Each row was made from one path, in order. Every step used is in the known rows, and no mark comes twice. Write each row's path.
(in the rows, 128 means zero)
Known rows
zokapo-sorelet-tavu: [ 80 131 110 121  88 134 157 173 141 161 145 133 133 133  79  82 149 178
  92  85 118 105  89  91  47 119 129 128 129 149 177 143  39 111 155 127
 143 140 136 129 145 138 101 130  98 151 116 114  58 132  97  91 156 194
 131 146 114 153]
gemez-tuvo-likef-dezur: [100 114 100 146 106 134 159 155 124 134 119 139 122 153  84 119 135 134
 102  78 115 113 120 124  84 105 153 151  91 144 171 126 120 119 127 120
 148 200 134  92 162 127 121  97 128 122 124  74 104  91 125  98 111 172
 136 123 162 121]
tove-gemez-tuvo: [ 77 134 115 138  92 126 142 166 162 135 107 111 151 153  89 115 143 136
 101 105 117 103 125 100  78 137 162 138  73 139 165 120  76 114 166 114
 158 174 145  79 183 137  93  84 100 164 104 115  97  85 142  83  97 142
 146 113 130 175]
likef-tavu: [122 123 104 124 114 145 186 114 144 112 137 119 126 150 102 113 124 144
  97  70 112  91 170 124  84 157 166 141  83 132 168 135  81 116 149  98
 152 167 154  71 146 114  94 103 107 154 121 122  78 103 132 111 149 159
 134 139 126 144]
tavu-sorelet-zokapo-likef-tove-gemez: [ 75 129 179 161  42 106  93 116 133 130 164 156 159 156 143 131 176 182
 179 122 146 119  77 142  77 186 128 126  73 185 113 124  62  57 144  77
 184 151 135  91 168 167 110 100 124 150 143  93  25 101  97  98 128 151
 154 118 123 145]
zokapo-likef: [ 88 144 130 117  66 131 186 125 136 125 125 106 131 151 121 101 139 125
 122  82 124 108  97 118  89 161 134 135  86 120 156 114  78  82 158  98
 150 184 133  94 129  98 104 110  95 144 117 111  80 117 132 102 145 164
 145 125 145 143]
dezur-likef: [ 92 127 131 111  99 155 170 159 146 120 133 107 117 120 146 112 138 133
  77  67  94 106 135  97  66 161 162 114  87 120 162 115  69 104 152 132
 143 174 147 113 126 102  98 108 111 164 121 110  78  83 138 125 151 175
 136 144 136 163]
tove-gemez-dezur: [ 93 171 111 106  86  91 140 153 146 135 102 148 149 152  81  98 167 130
 123  98 116 108 116 122  61 154 160 120  70 136 185 118 102  95 195  82
 114 194 151  93 164 120 108  96 121 158 117 140  97 102 131  99 108 145
 117 110 145 159]
tuvo-likef-tavu-sorelet-zokapo: [ 86 101 114 162 104 154 138  97 159 116 166 154 115 139 129 120 141 177
 110  83 126 102 136 137  67 159 154 163  79 181 132 136  69  87 117 116
 177 134 145  97 154 140 117  92 138 178 157  81  33  92  91 125 162 172
 149 149 136 101]
likef-tove-gemez-dezur: [ 99 150 130 126  70  85 133 147 123 129 129 150 164 154  81 115 175 150
 152 103 116 135 130 142  63 156 162 116  76 129 163 124 125 101 184  67
 131 202 155  81 173 138 104  89 122 132 120 133  69 102 128 101 114 142
 111 107 139 161]
dezur-likef-tavu-sorelet-zokapo: [ 84 107 145 137 120 145 120 110 164 111 159 140 119 125 164 139 147 165
 105  81 109  85 145 107  68 178 167 118  82 201 122 124  40  89 115 132
 169 121 133 114 143 133 107 124 132 184 152  82  46  65 107 135 150 186
 158 169 109 139]
sorelet-tavu: [ 75 130 113 120  86 136 168 142 132 131 149 121 122 143  90 100 153 147
  82  84 116  96  98 120  61 130 153 127  93 120 164 137  42 113 148 117
 139 149 137 112 148 142 120 114 110 173 124 122  42 111 106 103 161 185
 151 140 114 147]
sorelet-zokapo-likef-tove-gemez: [ 78 118 165 152  52 104 127 127 126 129 166 134 144 148 121 131 163 162
 160 124 158 124 115 147 104 175 148 124  57 157 139 130  79  50 157  70
 191 164 147  73 173 147 102 101 102 121 113 103  43 113 124  96 133 149
 145 123 124 159]
sorelet-zokapo: [ 78 128 126 119 102 133 151 111 157 120 153 105 114 139 126 102 153 160
  93  82 129 102 125 107  91 163 163 145  74 150 159 122  40 104 133  95
 155 157 143  98 161 132 110 100 120 166 122 105  48  79 111 106 149 179
 148 134 105 165]
gemez-dezur-likef-tove: [105 134 145 109  85 111 153 146 116 122 142 129 133 129 129 125 167 138
 128  72  95 138 142 123  66 157 169  92  85 125 158 120 115 103 149 104
 125 208 137 112 135 113 102 105 126 135 125 101  73  74 130 129 142 177
 121 146 140 149]
likef-dezur-gemez: [101 137 126 104 106 106 139 152 103 105 135 156 145 137 106 100 149 132
  97  76 126  74 115 114  83 157 153 148 110 161 171 145  96 102 160  85
 136 189 167 107 145 103 127 112 149  85 130 135  89  98 137  99 139 149
 145 141 130 165]
likef-tove-gemez-tuvo: [ 87 117 131 158  75 123 136 160 137 137 143 116 160 156  89 133 151 153
 133 107 115 124 141 120  75 145 162 133  78 129 155 127  99 126 158  95
 170 185 154  62 198 153  83  79 101 138 101 100  72  80 138  78 105 143
 142 102 136 175]
tove-gemez-dezur-likef-tavu: [111 138 119 118 114 108 142 165 139 125 103 160 147 130 101 129 147 130
 111  98  96  99 176 127  70 155 187  88  59 148 173 114 126  71 192 119
 131 177 147  95 144 101  96 116 115 155 119 123 108  96 140 124 113 148
 123 156 147 145]
tove-likef-tavu: [132 121  99 132  96 119 170 138 149 120 129 134 126 156  88 135 124 144
 101  81 120  86 161 139  97 161 166 129  72 138 156 125  76  73 168  96
 150 156 161  80 126 107  95 103  96 162 110 105  93 125 145 123 137 137
 146 147 123 152]
likef-tove-gemez: [109 125 139 138  68 126 140 151 130 122 156 128 146 143 111 118 155 171
 121  98 125 128 135 142  69 168 152 136  74 118 161 128  98 100 180  74
 168 180 173  70 179 146  90  83 107 134 114 140  52 106 133  91 135 138
 127 108 131 171]
tuvo-likef-tove-gemez-dezur: [106 127 117 142  59 107 141 158 117 134 138 157 149 152  76 115 168 152
 143 105 122 151 125 167  52 146 157 129  67 117 174 129 153  85 186  77
 142 209 156  82 162 134 108  76 125 134 126 118  69 119 122 108 136 140
 114 113 171 124]
tove-gemez: [ 91 143 114 128  77 131 150 159 152 128 121 129 142 146 104  98 139 146
  98  96 120 102 122 123  69 165 157 144  73 124 174 121  80  95 195  96
 148 169 162  84 163 128  98  87 105 167 108 146  76 111 136  89 128 139
 129 111 135 168]
tuvo-likef: [ 97 121 100 136  80 165 181 143 143 122 140 116 116 140 110  95 133 139
  83  71 115 123 117 132  67 143 147 160  87 105 174 122  96 101 154 113
 149 183 152  98 130 112 109  82 112 159 126 105  66 116 122 109 164 166
 127 131 158 120]
tavu-sorelet-zokapo-likef-dezur: [ 78 138 153 124  93  99 110 101 120 126 141 167 130 155 135 122 166 160
 163  97 138  93  63 124  88 162 137 135  94 218 125 126  51  73 118  86
 154 157 116 105 149 143 140 134 152 137 154  81  68  91  95 111 116 180
 148 123 119 127]
dezur-likef-tove-gemez-tuvo: [ 85 100 152 157  80 143 127 182 136 137 143 117 151 131 124 151 146 147
 120 109  98 127 155 111  67 146 164 103  72 129 141 115 104 103 157 130
 174 179 151  89 176 138  82  92  99 139 102  91  83  71 148 100 106 150
 146 135 138 183]
tavu-sorelet: [ 84 145 118 116  85 138 141 127 154 126 129 119 135 149 132 102 158 165
 105  74  99  97  83 101  44 170 135 150 113 154 146 124  51 129 141 107
 141 161 144 107 146 135 112  98 133 184 145 116  54  81 105 111 145 168
 134 119 128 149]

Write each row's path
[106 107 123 162  51 150 154 160 118 124 165 141 138 146 101 121 145 166
 118 103 127 146 138 166  58 150 145 148  72 102 165 133 131  84 181  92
 175 183 168  73 167 140  97  71 109 130 119 126  48 124 128 101 156 135
 125 115 164 139]
tuvo-likef-tove-gemez
[ 67 132 163 122  84  87  92 117 106 112 142 176 158 147 140 115 175 140
 155 104 142  67  59 114  92 177 132 135 102 228 121 144  54  60 128  81
 156 162 135 125 142 121 144 133 171 105 158  91  70  89 100 103 134 166
 174 153 117 139]
tavu-sorelet-zokapo-likef-dezur-gemez
[115 135 118 111  84  86 136 185 101 116 129 169 143 151  96 120 149 129
 105  89 130  65 105 133  94 157 157 127  94 166 158 135  91  64 171  85
 133 175 176 106 123  91 132 114 148  98 115 116 108 124 154 112 128 126
 159 154 125 173]
tove-likef-dezur-gemez
[ 98 116 102 160  96 126 132 178 129 140 112 161 145 154  71 128 139 143
 108 103 121 114 125 132  77 110 155 141  69 152 170 123 129  96 162 117
 158 188 149  76 185 138 122  89 121 128 117  94 111 109 133  83  96 146
 132 109 167 126]
tove-gemez-tuvo-likef-dezur
[ 87  88 101 160  95 148 176 149 137 108 139 117 149 143  84 112 113 112
  88  81 114  88 166 122  86 131 166 157  98 143 158 143 119 111 130 126
 164 180 152  89 149  92  98  85 117 114 125  86  92  98 140 107 161 148
 170 170 157 126]
dezur-gemez-tuvo-likef-tavu
[ 89 156 127 109  91 108 136 180 146 133  98 152 146 128 107 117 165 129
 101  99  95 109 131 109  57 150 166  91  61 140 183 107 108  75 194 117
 124 190 139 113 143 105 104 107 122 163 118 127 104  89 139 117 109 151
 119 139 150 165]
tove-gemez-dezur-likef
[ 68 133 133 122 100 131 118 108 160 129 156 122 125 140 143 110 166 171
 113  83 126  99  85 101  61 178 143 152  94 187 132 128  25 113 119 103
 154 144 133 115 160 150 115 103 142 188 152  97  28  64  90 111 142 179
 149 131 102 153]
tavu-sorelet-zokapo
[114 114 120 123 122 155 178 142 139 110 140 117 122 125 134 130 120 138
  81  70  92  92 180 113  85 156 182 115  81 129 162 120  83  96 150 129
 151 161 147  94 128  95  89 114 102 158 124 112  82  96 140 131 150 164
 140 165 128 150]
dezur-likef-tavu
[ 63 105 105 149  79 154 165 164 138 118 134 114 142 140 100 100 136 111
  84  86 114  98 122 101  71 136 150 157 102 128 160 133 103 113 143 132
 155 190 151 106 139  95 109  80 125 127 121  90  87  86 140  94 155 152
 166 150 160 141]
dezur-gemez-tuvo-likef
[106 113 123 142 100 105 118 108 167 126 151 153 122 160 116 140 154 173
 122  91 126  75 127 136  87 172 159 131  67 203 113 125  38  67 135 103
 165 119 146  98 144 136 107 106 127 187 143  76  61  95 111 133 137 154
 164 155 102 139]
tove-likef-tavu-sorelet-zokapo
[ 75 119 174 144  54 119 119  90 137 123 173 128 132 152 148 130 170 176
 170  98 136 128  79 132  80 188 129 134  88 180 109 127  49  82 110  83
 178 156 123 101 152 148 110 108 133 146 147  78  24  81  92 105 148 174
 156 130 114 137]
tavu-sorelet-zokapo-likef-tove
[112 135 121 101 126 114 167 130 139 116 113 137 132 135 112 123 145 123
 106  70  87 103 171 116  72 150 181  94  80 147 170 119 109  96 151 120
 119 188 137 106 124  91  99 127 119 155 130 107 100  80 129 140 133 171
 126 168 144 133]
gemez-dezur-likef-tavu
[ 99 115 114 128  97 130 152 160  94 110 139 170 134 139 108  97 136 127
  89  84 131  89 114 141  76 142 149 156 101 147 175 145 120  88 161 103
 145 193 173 106 133  96 140 101 153  89 136 124  87 119 135 107 157 152
 144 154 160 128]
tuvo-likef-dezur-gemez
[ 98 126 119 127  95  79 129 186 118 126 114 153 153 153  82 136 153 118
 111  95 120  68 116 110 104 131 159 125  94 179 145 128  90  88 155 100
 137 184 152 100 143  98 119 110 138  98 109  82 135  97 160 101  96 132
 171 153 126 174]
tove-likef-dezur-gemez-tuvo
[ 77 106  96 152  87 161 180 151 156 131 128  94 122 150  96 112 130 128
  90  74 110 121 121 109  78 120 153 155  87 118 165 121  98 123 131 133
 154 187 133  94 157 120  99  75 106 160 118  75  86  92 129  95 137 175
 148 128 157 128]
gemez-tuvo-likef
[ 78 118  97 165  76 153 156 173 161 141 114 123 144 152  79 115 131 135
  98 105 119 122 120 122  71 125 147 154  65 120 173 119 112  99 158 129
 162 180 146  83 169 131  98  73 103 164 112  98  95 112 136  89 117 149
 145 123 168 137]
tove-gemez-tuvo-likef
[ 71 130 159 116  90  94 129 132 101 106 148 165 149 144 120 107 155 126
 131 101 156  72  90 120 118 163 152 130  88 198 147 138  76  53 142  76
 156 177 142 112 142 103 141 134 147  72 131  99  85 102 128 103 134 164
 164 158 122 149]
sorelet-zokapo-likef-dezur-gemez
[101 130 132 137  78 127 159  96 138 123 126 135 139 163 123 123 130 140
 148  80 114  90 108 129  83 169 134 136 102 164 133 122  69  86 134 101
 158 152 126  92 120 119 108 115 112 161 147 100  77 108 109 115 142 157
 149 133 141 118]
zokapo-likef-tavu-sorelet
[ 81 116 167 139  61 116 151 100 123 122 174 110 125 146 129 123 162 153
 149  93 150 125 116 138 113 174 147 128  73 146 138 127  66  75 122  75
 178 173 137  83 155 135 101 108 110 122 126  85  38 101 115 104 151 173
 158 129 120 146]
sorelet-zokapo-likef-tove
[ 93 119 137 137 102 125 169  88 141 110 147 122 123 152 118 125 133 133
 134  90 141  91 146 131 121 163 164 131  63 168 149 133  59  64 124  89
 171 155 126  79 147 112 108 124 100 138 133  88  68 106 121 117 144 172
 158 154 120 128]
sorelet-zokapo-likef-tavu
